Each row comes from the steps of one walk. Every step used is in the known rows, and no mark comes twice. Write the walk behind each row, first mark first.
In the rows, zero is written as 128.
Known rows
U -> D: [ 97 110  92 141 124 129 140 117  97 112 118 121 108  84 152 152 122 157
 127  99  88 103 103 125 113 134 202  92 194 109 121  62 163  99  80 146
 111 107 188  89 180  86  83]
U -> D -> P: [115 196  99 126 110 120 165 114  94 101 129 128 177  90 137 106  69 151
 126 104  91  75  89 148 104 157 141 157 148  69 119 117 136 135  76 119
 143 103 201  93 131 101 104]
E -> X -> D -> L -> P: [129 158 188 110 163 118  99 130 127 150 147 147 138 127 126 176  83 149
 153 136 145 101 102 127 141 111  98 169  80 120  98 125 118 115 148 160
 159 146 177 157 129 154 120]
U -> L -> P: [103 141 114 118 205 107 121 156 121 168 171 139 136 101 152 145  62 179
  98 185 119 116 102 164 104 117 108 132 159 152 129 159 170  81 114 109
 129 117 158 178 134 130 111]
E -> X -> D -> P -> U: [163 143 129 114  96 133 149 142 137 118 121 107 162 127 143  86 124 136
 165  88 120 125 147  96 105 154 106 175 137  64 157 136 116 149 172  89
 143  41 166  90  68 155 112]
D -> X: [146 129 127 130 114 109 116 111 122 132  80 163  91 173 119  80 132  95
 103 141 133  89 112 118 161 105 110  75  66  74 112 110 154 113 142  52
 143 135 109  87 139  98 116]
L -> P -> U -> D -> X -> E: [173 142 147 140  75 155 160 118 116 135  81 146 100 152  94 180 113 144
 127 142  98 175  97 127 161 162 133 105 119 114 137 103  96  84 173 110
 106 119  47 128 189  91  96]
D -> P -> X -> L: [151 131  95 172 114 164  95 160  98 113 132 114 164 122 143  60  76 121
  84 163 131  95 167 153 134 162  81 155  64 149 125 165 178 184 114  88
 119 115 176 175 116 126 173]
L -> P -> X: [137 125 126 142 201 175 149 110 141 142 129 135 157 115 168 133  88 142
  93 172 149 102 102 145  96 159  92 160  69 169 116 177 128 149 135  88
 130 150 121 102 133  82 123]
U -> D -> E -> X: [124 132 141 139 149 124 139 112 104 134 110 128 115 124 114 119 217 103
 128 132  96 174  68 116  84 103 114 109 129 160 160  69  94 132 119 157
 114 182  90 127 131  95 125]
P -> E -> D: [147 120 130 121 137 107 143  72 171  89  96 129 107 122 151 181 178 103
 171  85 147 125 179 113 124 133 159 108 201 150 104 115 100 127 131 160
 140 149  70  59 127 103 160]
X -> D: [122  80 115 115  77 128 125 130 137 105 146 122  94 109 145 139 119 138
 185  87 115 107 126 116 107 119 146  92 152  42 119 101 167 120  59 116
 120  90 169  59 139 169  96]
L -> E: [ 90 118 138  98 140 139 159 121 117 130 142 130  91 141 114  89 152 112
  98 113 177 106 105 131 132  76 167  89 170 107 148 150 107  96 123 108
 130 139  73 104 152 121  77]
L -> P -> U -> D: [109 124 112 134 146 145 146 132 121 140 117 120 131  94 149 173  93 190
 135 100  93  99 128 114 110 155 189 138 214 124 136  71 152  79 172 143
 131  74 182 101 158  95  88]
X -> L -> E -> D -> P: [121 196 135 117 119 121 162 124 147  91 130 127 173 128 122 111  88  99
 129  86 133  93 157 145 124 142 129 164 149  82 128 156 147 147 118 134
 144 115 105 105  93 135 150]
U -> L -> E: [ 69 100 107 109 138 130 141 173 108 156 163 116 104 136 115  97 156 129
  87 134 153 152  96 160 139  81 179  93 178 140 161 156 134  93 104 134
 112 145  92 168 133 150  95]
P -> U -> L -> E -> D -> X: [127 117 141 125 110 118 130 149 175 145  81 146 108 191 110 138 158  86
 119  93 132 134 157 123 180 118 165 102 118 107 140 100 164 102 196 122
 139 141  43 103 104 130 153]
D -> P: [136 194 108 112 127 104 158  99  98  96 135 134 169 103 143  53  80 123
 117 126 128  75  98 143 104 134  86 148 122  55 116 169 123 145  86  63
 152  88 175  96 105 116 106]
E -> X: [153 123 143 129 157 104 133 121 122 121 106 130 103 117 152  96 209  74
 110 136 119 164 107  95  97  97  89 111  91 159 154 116 105 172  89 116
 102 133 116 120 115  83 101]
P -> E -> X -> L: [166 123 134 160 114 125  72 153  95 129 110 124 102 135 118 100 163 104
 114 165 129 139 185 117 141 114  89 126  95 200 144 124 126 181 110 137
 108 153 128 199 132 118 172]
U -> D -> E -> X -> L -> P: [121 169 158 146 185 132 104 146 120 161 140 145 134 121 115 161  71 166
 111 179 108 106 137 143 107 124  89 147 128 175 141 115 161 106 148 148
 132 157 122 185 150 117 155]
D -> P -> U -> L: [117 110  68 125 126 106 118 186  98 144 156  99 162 106 156  60 121 154
 106 140 107 166 118 152 118 140 126 144 178 121 159 156 163 116 140  90
 123  55 200 188  75 160 121]
X -> E -> D -> U -> L: [ 96  94  79 135 133  87 127 124 164 117 168 112 128 109 112 126 139 127
 101 159  91 212 151 124 129 137 144  95 161 156 136 142 152 126  92 146
  76  91 133 173 138 150 139]
L -> P -> E -> X -> D -> U: [118 142 147 114 128 103 130  66 205 124 157 143 125 132  61 158 129 139
 156 152 113 133 173  61 102 128 104 135  79 132 117 127  82 169  95 146
 108 135 128  88 152 153 138]
L -> E -> D: [103 115 143 109 151 120 165 104 185  91 115 125 104 133 143 160 165  82
 135  61 154 128 161 118 126 109 188  96 203 116 137 121 147 102 139 163
 126 126  44  64 126 116 124]
E -> D -> L -> P: [125 167 181 108 194 107 112 102 142 131 136 149 144 120 147 174  78 135
 136 123 157  90 126 133 149 115 113 156 123 131  88 134 133  95 182 152
 171 134 161 143 130 131 129]
X -> L: [138 103 101 155 114 126  75 151  88 107 137 119  99 115 143  62 101 122
  98 150 134  98 177 131 143 114 105  90 135 124 128 135 199 130 109  85
 116  86 178 174 147 132 141]
L -> P -> E -> X: [168 165 170 124 174 112 132 105 131 155  99 145 116 135 121 159 191 114
 136 167 138 148 123 107  99 109  82 151  92 217 139 132  42 170 116 151
 125 197  72 134 126  85 135]

Write each row's walk
[149 169 166 109 158 117 107  78  95 152 124 149 123 140 112 165 120 163
 154 163 186  84 125 136 151 114 110 152 129 181  80 155  32 116 165 142
 182 200 128 150 148 122 145]	D -> L -> P -> E
[168 129 135 144  58 145 156 110 102 115  80 147  85 145  97 164 134 123
 124 138  94 182  83 131 164 153 141  79 109 105 125  93  95  99 127 111
  96 133  54 119 200  85  92]	U -> D -> X -> E
[107 169 165 118 179 120 108 118 100 149 143 146 143 110 135 173  60 171
 125 138 139  80  95 141 149 121 133 157 123 132  86 115 128  89 163 160
 166 141 203 160 158 119 108]	U -> D -> L -> P
[103  94 119 116 101 139 130  92 106 118 155 124 106 134 105  98 151 145
 179 116 131 120  74 142  89 103 113  70 182  49 128  99 126  64 129 103
 152 150 105  81 133 176 131]	X -> D -> E
[179 127 136 144 130 183 173  99 118 119 121 131 127 117 134 160 113 135
 110 176 131 187  81 144 117 174  88 128  95 166 130 177  70 128 126  99
  95 132  44 132 175  82  98]	L -> P -> X -> E
[101 105 129 137 125 183 125 163 111 142 143 118 111 153 108  87 131 112
  78 137 174 114 149 146 150 108 152 118 116 159 150 162 139 134 140 125
 118 157  75 164 144 133 132]	P -> X -> L -> E
[151 132 101 172 116 161 101 154 121 105 124 111 167 122 150  87  81 110
  96 143 125 104 184 151 136 172  92 161  76 150 121 162 190 187 119 111
 120 114 154 164 107 122 189]	E -> D -> P -> X -> L
[130 142 155 133 168 132 144 116 118 151 110 129 131 130 114 138 195 126
 134 136  97 171  83 112  80 115 108 132 142 169 167  74  88 118 168 158
 125 167  86 133 118  99 131]	L -> P -> U -> D -> E -> X
[170 150 124 117 106 130 173 109 146  94 107 107 165 122 149  99 121 122
 149  84 128 140 159 105 116 171 115 165 184  82 149 150 108 122 206  87
 143  30 120  91  80 126 118]	X -> E -> D -> P -> U
[153 102 145 120  74 129 122 135 144 127 121 126  99 128 121 178 183 123
 203 100 110 147 135  99 103 118 128 126 111 120 133  89  95 168  60 165
 115 156 117  83 121 157 129]	P -> E -> X -> D
[148 152 130 118 116 134 152 139 147 107 117 107 166 135 137  82 111 122
 137  80 143 113 190 111 129 153 130 172 184  92 156 151 137 125 217 101
 151  46 128 115  70 146 138]	X -> L -> E -> D -> P -> U
[138 169 159 117 147 126 113  85  96 155 117 146 128 131 108 190 115 178
 158 152 167  82 123 138 152 124 136 155 142 186  77 132  36 114 158 169
 175 206 143 149 159 116 147]	U -> D -> L -> P -> E
[144  90  94 177 124 168  82 158 100 116 128 112 129 120 155  72 105 117
  83 164 135 109 173 141 138 146  97 124  77 164 126 152 186 168 120  90
 107 113 163 175 134 117 163]	P -> X -> L
[157 108 162 132 105 133 110  99 116  86 104 116 137 132 144 152 169  75
 143  83 161 172 116 124 190 140 135 137  90 138  82 126  91 142 173 177
 140 135 139 152 125 132 139]	P -> X -> E -> D -> L
[124 112 104 148 195 167 135 146 133 161 145 126 167 111 168 134  88 154
  80 185 129 130  98 164  97 162 100 163  75 194 126 179 146 147 123 107
 120 153 136 148 117 100 134]	U -> L -> P -> X
[ 81  75  65 138 116 112 109 150 156 138 186 110 141 110 111 109 122 150
 107 164  91 177 135 127 114 139 140 113 113 140 131 142 165 150  66 134
  85 103 190 163 126 178 139]	P -> X -> D -> U -> L
[132 151 124 115 166 116 119 111 110 167 140 143 125 124 120 169 116 184
 139 186 152 108 127 153 118 122 119 139 168 200 110 157  64 110 127 134
 152 188 110 158 143 121 149]	U -> L -> P -> E
[106 127 118 119 159  85 146  32 217  75 144 132 123 116 101 115 134  96
 118 118 123 126 197  64 116 127 135  94 141 115 106 130 134 141 124 116
 111  83 120  61 152 116 134]	E -> D -> U
[120 123 142 125 114 111 130 141 171 140  84 155 102 187 107 139 149  80
 113 101 128 129 144 133 177 111 162  91 105 107 129 100 170 106 162 130
 134 163  41  99 117 120 152]	U -> L -> E -> D -> X
[115  86 141 118  81 132 127 184 149 142 147 116 101 134 117 166 178 117
 172  94 104 172 115 119 108 105 156 123 117 108 165  94 137 151  59 180
  94 143 111 115 112 179 112]	U -> L -> E -> X -> D
[123  97 151 114  70 118  77 127  88 108 141 119 117 130 133 118 136 116
 173  80 156 115 101 118 180 102 137 124  88  59  75 104 124 128 126 154
 157 120 237 140 127 190 112]	X -> D -> L
[143  91 142 122  86 124 124 146 147 114 131 123  98 119 138 156 166 111
 186  91 100 152 122  99  95 115 126 116 105  86 141  88 140 159  52 150
 103 119 140  77 120 157 108]	E -> X -> D
[117  82 140 115  79 139 129 191 152 145 143 110 108 138 117 160 183 123
 177  86 108 181 128 107 108 111 155 133 128 110 174  96 133 145  93 175
  98 125 109 119 101 184 111]	P -> U -> L -> E -> X -> D
[ 78  81  69 129 113  91 104 149 149 133 191 113 129 104 106 106 119 151
 115 157  89 174 141 123 117 121 147  97 139 120 132 133 171 130  60 131
  87  89 195 164 132 184 127]	X -> D -> U -> L
[146 126 141 132 117 101 126 105 170 112  65 161 101 173 129 132 141  73
 123  99 123 103 148 112 163 121 133  85  93  82 109  92 173 113 158 101
 140 138  71  64 123 100 151]	E -> D -> X
[155 189 122 114 113 115 144  72  93 118 116 138 147 127 112 106 131 143
 152 144 159  77 123 142 118 133 104 150 142 131 101 170  33 153 105 101
 166 165 124 104 122 109 146]	D -> P -> E
[ 95 137 126 141 111 186 137 169 106 139 141 117 141 147 100 108 107 130
  87 123 150 105 142 156 149 129 165 146 119 153 149 151 140 142 128 149
 121 162  93 163 140 132 138]	U -> D -> P -> X -> L -> E
[123 107  82 130 104 111 119 204 113 151 154  96 163 113 149  90 139 148
 127 130  88 188 121 141 113 143 124 160 155 125 169 141 156 138 122 125
 112  68 189 186  62 175 129]	E -> X -> D -> P -> U -> L
[118 112  75 128 128 102 125 181 121 133 150  97 167 106 163  87 128 143
 118 122 101 172 137 148 120 148 139 146 193 123 155 145 170 118 146 115
 121  54 182 175  64 160 135]	E -> D -> P -> U -> L
[ 88 112 169  95  90 145 120 144 104 133 149 122 105 158  97 121 151 112
 142  76 188 114 101 129 181  76 178 120 124  86 118 129  98 104 144 168
 150 162 130 142 138 182  96]	X -> D -> L -> E
[129 133 137 150 176 182 126 122 119 147 125 132 173 117 158 156  88 147
 101 154 145 104  88 147 131 164 118 182  54 180  94 147 116 149 157 142
 144 169 167 136 137  96 130]	U -> D -> L -> P -> X
[145 146 146 130 124 101 117 119 171 150  75 165 113 183 106 180 135 111
 138 129 125 113 156 136 169 132 132 114 101 139 108 100 140 115 168 136
 150 182  51 104 120 111 183]	U -> L -> P -> E -> D -> X
